Every row comes from one small tree of marks. Brackets hold a mark, then the marks that hang from it, in the order of their numbers. Every link used is in the known rows. Which tree was each row made from?
Known rows
(Z_685 Z_967): [  4   4  27   3  -4   8   0  13   2   1 -31  18  10 -22 -11   8   6   8
 -19 -14   8   7 -21]
(Z_94 Z_419): [ 10   3  33   6 -18   7   0  13   0   5 -21  16  -1 -25  -9   9  -4  11
 -11  -3  10  -7 -26]
(Z_685 Z_670 (Z_967 Z_153 (Z_419 (Z_94 Z_851)))): [ -6   8  21 -25 -16  -1   5  -5   0   4 -25  18   7 -13  -5 -25  -4  -7
 -20  -2  19  24 -29]
(Z_295 Z_372 Z_419 Z_997): [ 11   9  21   7   1  22  -9  17 -11  -5 -14  10   8  -6 -39  16 -25  12
   0  -7  21   3 -21]
(Z_997 Z_295 (Z_967 Z_153 (Z_685 Z_670))): [-13  12  23  -7   3  12 -18  -5   3   7  -8   7   5 -34  -8  26   6  21
 -14  -6  31  38 -16]
(Z_94 (Z_419 Z_295) Z_851): [  9   9  26 -12 -22   3   3  14  -2  11 -19  20 -10 -24 -22  -2 -15  15
  -8   9  17  -4 -28]
(Z_997 Z_295): [  0  11  33   6  -4  14 -15  15  -6   9 -23  13   2 -29 -13  23   1  24
 -14  -1  12  -2 -20]
(Z_967 Z_153 (Z_419 (Z_94 Z_851) (Z_295 Z_372)) Z_685): [ -3  12  15 -39 -18  20 -16  -8 -24   3   5  23  -6 -10  -8   8 -23   4
   6  23  19   7 -33]
(Z_670 (Z_685 (Z_967 Z_153 (Z_419 (Z_295 Z_997))))): [ -7   5  -4 -18  -1  24   2 -22 -10   3  -2  15   4 -29 -20  12   1   6
  10   4  31  21 -20]
(Z_94 (Z_419 (Z_967 (Z_685 Z_670))) Z_851): [-11  10  25  -5 -26  -9  -5  21  11   4 -22  18  -1 -20  -2  -8  -9   7
 -17  -1  18  25 -27]
(Z_670 (Z_685 (Z_967 Z_153 Z_419))): [ -7   7   8 -10  -8  17   3 -20  -6   1 -13  19   6 -32   1   3  13   6
  -3  -4  16  17 -19]
(Z_419 Z_967): [  4   7  25  -1 -10  15  -7  19   1   2 -26  15  13 -19 -12  16  -1   8
 -12  -3   1   6 -26]
(Z_685 Z_670 (Z_967 (Z_419 Z_94 (Z_295 Z_372)))): [-14   4  21 -23  -1  10   4  -7  -4   2 -18   2  10   2 -14 -16 -14   5
 -16   3  12  -5 -26]
(Z_670 (Z_685 (Z_967 Z_153))): [ -3   2  12 -12  -5   9   1  -9  -3   2 -13  17   9 -34  -2  16  14   9
  -6  -6  14  25 -18]
(Z_967 Z_153 (Z_419 Z_295) Z_685): [ -2   8  15 -18 -12  22  -5 -20 -15   8   1  19 -11 -30  -3  21   5  10
   7  12  20   6 -29]
(Z_967 Z_153 (Z_419 Z_295)): [  5   8  17 -18  -7  23   2 -16 -13   9  -8  13  -5 -27 -15  14   0   8
   2   8  18  -1 -29]
(Z_685 Z_670 (Z_967 Z_153 (Z_419 Z_94 Z_295))): [ -8   4  18 -31  -7   8  11 -21  -2   9 -13   7   5 -14  -8 -11   5  -1
 -12   6  20  10 -29]
(Z_851 (Z_94 (Z_419 Z_295 (Z_967 Z_153 Z_685)))): [ -3   8  17 -21 -19   9   2  -6  -7  11  11  21  -3 -21  -2  21   7   7
   8  19  17  14 -25]
(Z_851 (Z_94 (Z_419 (Z_295 Z_372)))): [  2   4  30 -11  -8  12   2   6 -11   6  -2  12   0  -7 -17  10 -15  17
  -1  12   9 -12 -21]
(Z_419 Z_94 (Z_295 Z_372 Z_997)): [  7   3  22 -22  -2  24 -16  12 -17   0  -6   9  10  -2 -32  23 -27   9
   1  12  13  -4 -29]
(Z_153 (Z_967 (Z_419 Z_94 Z_295) Z_685)): [ -1   6  18 -19 -16  20  -9 -19 -12  14   0  30  -4 -13  -2   5  -2   9
   2  18   9   2 -32]
(Z_967 Z_153): [ 10   3  26  -8  -7  14  -4   2  -8   5 -15  15   3 -29 -10  24   3   6
  -7  -3  10  12 -27]
(Z_419 Z_94 Z_295 (Z_967 Z_153 Z_685)): [  0   6  15 -36 -17  15  -9  -4 -12   8   4  17   4 -19  -4  31   2   5
   4  21  10  13 -33]
(Z_997 (Z_295 Z_419) (Z_967 (Z_685 Z_670))): [ -9  18  25   7   1  11 -10   2   6   7 -17   8   2 -25 -19  14   2  32
 -14  -7  31  23 -12]

Write each row's tree
[  4   3  19  -6  -5  19  -7  15  -8   2  -3   6   1 -12 -36  16 -30  12
   2   4  25  -7 -25]
(Z_94 (Z_419 (Z_295 Z_372 Z_997)))
[ 17  14  32 -11 -23   6  -1  16  -9   6 -26  25   1 -11 -18  -2 -12  13
 -10   8   7   1 -27]
(Z_295 (Z_419 (Z_94 Z_851)))
[ -4   7  16 -12 -16  15  -1 -11  -6   1 -22  22  12 -19   8  -4   9   9
  -8   5   3   0 -20]
(Z_670 (Z_685 (Z_967 (Z_419 Z_94))))
[ -9   7  20 -36 -21   6  -5 -16 -12  10  -5  19  -9 -19   0  -3  -5   5
  -3  20  20  20 -33]
(Z_967 Z_153 (Z_419 (Z_94 Z_851) Z_295) (Z_685 Z_670))
[ -2  21  13  -7   1  19 -11   9 -10   6  -3   3   6 -14 -34  19 -16  16
  -3   2  28   6 -20]
(Z_997 (Z_295 Z_372 (Z_419 (Z_967 Z_153))))
[  2  10   9 -24  -7  23 -16   1 -16   6  -3  26   5   5 -38  -9 -40   1
   3  15  21  10 -34]
(Z_153 (Z_967 (Z_419 (Z_94 Z_851) (Z_295 Z_372 Z_997))))
[ -1  14  12 -10  -7  18  -9   5 -10  -2   2  12   4 -11 -18  22 -12   7
   4   2  21  16 -24]
(Z_295 Z_372 (Z_419 (Z_967 Z_153 Z_685)))
[ -9   5  32  -9 -19   9  -9  -7  -5   4 -18  17   2 -14  15   1   4   8
 -10   6   4   6 -28]
(Z_967 (Z_419 Z_94) (Z_685 Z_670))
[ -5   5  24 -11   0  11  -9  -7   4   1 -11  10   7 -29  -5  20   6   9
 -12 -10  21  41 -21]
(Z_997 (Z_967 Z_153 (Z_685 Z_670)))
[  4   7  16  -4  -5  28  -5   0 -10   5 -14  14   0 -19 -27  14 -11  10
   4   6  18  -2 -27]
(Z_967 (Z_419 (Z_295 Z_997)))
[ -4  24  18 -24 -17  23 -24  -4 -11   6  -7  28   1 -24  -6  13  -8  14
  -5  11  28  24 -24]
(Z_997 Z_295 (Z_967 Z_153 (Z_419 (Z_94 Z_851)) Z_685))
[ -8   3  23 -25 -16   4 -10   0  -1   4  -7  12  11 -17   7  17   6   0
  -9   8   9  28 -31]
(Z_419 Z_94 (Z_967 Z_153 (Z_685 Z_670)))
[-19   4  16  -9   1  14  -9 -18  -4   7   1  13  -3  -9 -12  -5 -14  11
  -3   4  20  13 -27]
(Z_153 (Z_967 (Z_419 (Z_295 Z_372)) (Z_685 Z_670)))
[  0   4  11 -16 -10  24 -15 -14 -14  11   4  29  -1 -10 -14   9 -11   5
   9  16  20  11 -34]
(Z_153 (Z_967 (Z_419 Z_94 (Z_295 Z_997)) Z_685))
[  2   7  23 -19 -21  21 -11 -13 -17   3  -3  24  -1 -21  11  18   6   1
   2  12  10   6 -32]
(Z_967 Z_153 (Z_419 Z_94) Z_685)
[ -7   8  16 -13 -15  15  -9  12  -5   2   0  11  -1 -12 -15  16 -19  13
   0  10  17  -4 -26]
(Z_94 (Z_419 (Z_295 Z_372) (Z_967 Z_685)))
[ -8   8  15 -25 -12  14  -4  -3 -12   5  17  15  -1 -10  -9  21 -10   6
   9  18  19  10 -24]
(Z_851 (Z_94 (Z_419 (Z_295 Z_372) (Z_967 Z_153 Z_685))))
[ -2   8  21  -9  -2  27  -5  -3 -13   1 -13  10   0 -11 -21   8 -19  15
  -2   6  10 -16 -25]
(Z_967 (Z_419 (Z_295 Z_372)))
[ -9   7   3 -36  -5  22   0 -26 -17   2   3  11   8 -13  -8   3  -7   7
   3  15  16   2 -22]
(Z_670 (Z_685 (Z_967 Z_153 (Z_419 Z_94 (Z_295 Z_372)))))
[ -5   8   9 -20   3  23   2 -13 -11   1  -6   8   2 -13 -23   3 -11   3
  -4  -1  23   0 -25]
(Z_685 (Z_967 Z_153 (Z_419 (Z_295 Z_372))))
[ 15  17  13 -22 -13  18 -13   7  -9  -1  -4  28   6 -15 -29  17 -18   5
   5   4  34  39 -26]
(Z_295 (Z_419 (Z_94 Z_851)) (Z_997 (Z_967 Z_153 Z_685)))
[-11   9  15 -27 -22  -5   1   4   4  10  -3  13  -8 -25 -12  -1  -9   4
  -6  11  30  30 -31]
(Z_94 (Z_419 Z_295 (Z_967 Z_153 (Z_685 Z_670))) Z_851)
[  9  15   8 -24 -22  12 -13  14 -12   2  -3  27   5 -12 -23  14 -16  -1
   6  12  28  33 -32]
(Z_295 (Z_419 (Z_94 Z_851) (Z_967 Z_153 Z_685)) Z_997)
[ -8   9  30 -14 -25   3 -10   2  -5   2 -24  24  -1 -13  10 -11  -6   7
 -13   8   8  15 -30]
(Z_967 (Z_419 (Z_94 Z_851)) (Z_685 Z_670))
[ -9  -1  28   3  -4  -1  -9  -3   4   9 -14  21   2 -20  -1   5   4  11
 -13  -8  12  31 -26]
(Z_153 (Z_967 (Z_685 Z_670)))
[-11   5  26   4  -4   6   7  -2   8   1 -34  10   8 -17  -4 -16   5   5
 -23 -16  13  10 -21]
(Z_685 Z_670 (Z_967 Z_419))
[-11   4  15 -17   0   8  14 -20   2   8 -15   4   0 -22 -14 -10   6   3
 -12  -4  25  15 -25]
(Z_685 Z_670 (Z_967 Z_153 (Z_419 Z_295)))
[  4   8  19  -9   3  26  -5  10  -4  -1   1  11  11  -3 -38  16 -28  14
   3   4  24   7 -17]
(Z_851 (Z_94 (Z_419 (Z_295 Z_372 (Z_997 Z_967)))))
[-11   3  11 -15  -4  18  -7 -18  -9   6   1   9  -6 -25 -13  16  -2   5
   6   6  33  25 -27]
(Z_967 Z_153 (Z_419 (Z_295 Z_997)) (Z_685 Z_670))
[ -8   5  19 -24   5  21 -19   4  -4  -4  -2   6  14  -2 -27  20 -25  12
  -3   6  24  24 -22]
(Z_419 Z_94 (Z_295 Z_372 (Z_997 (Z_967 (Z_685 Z_670)))))
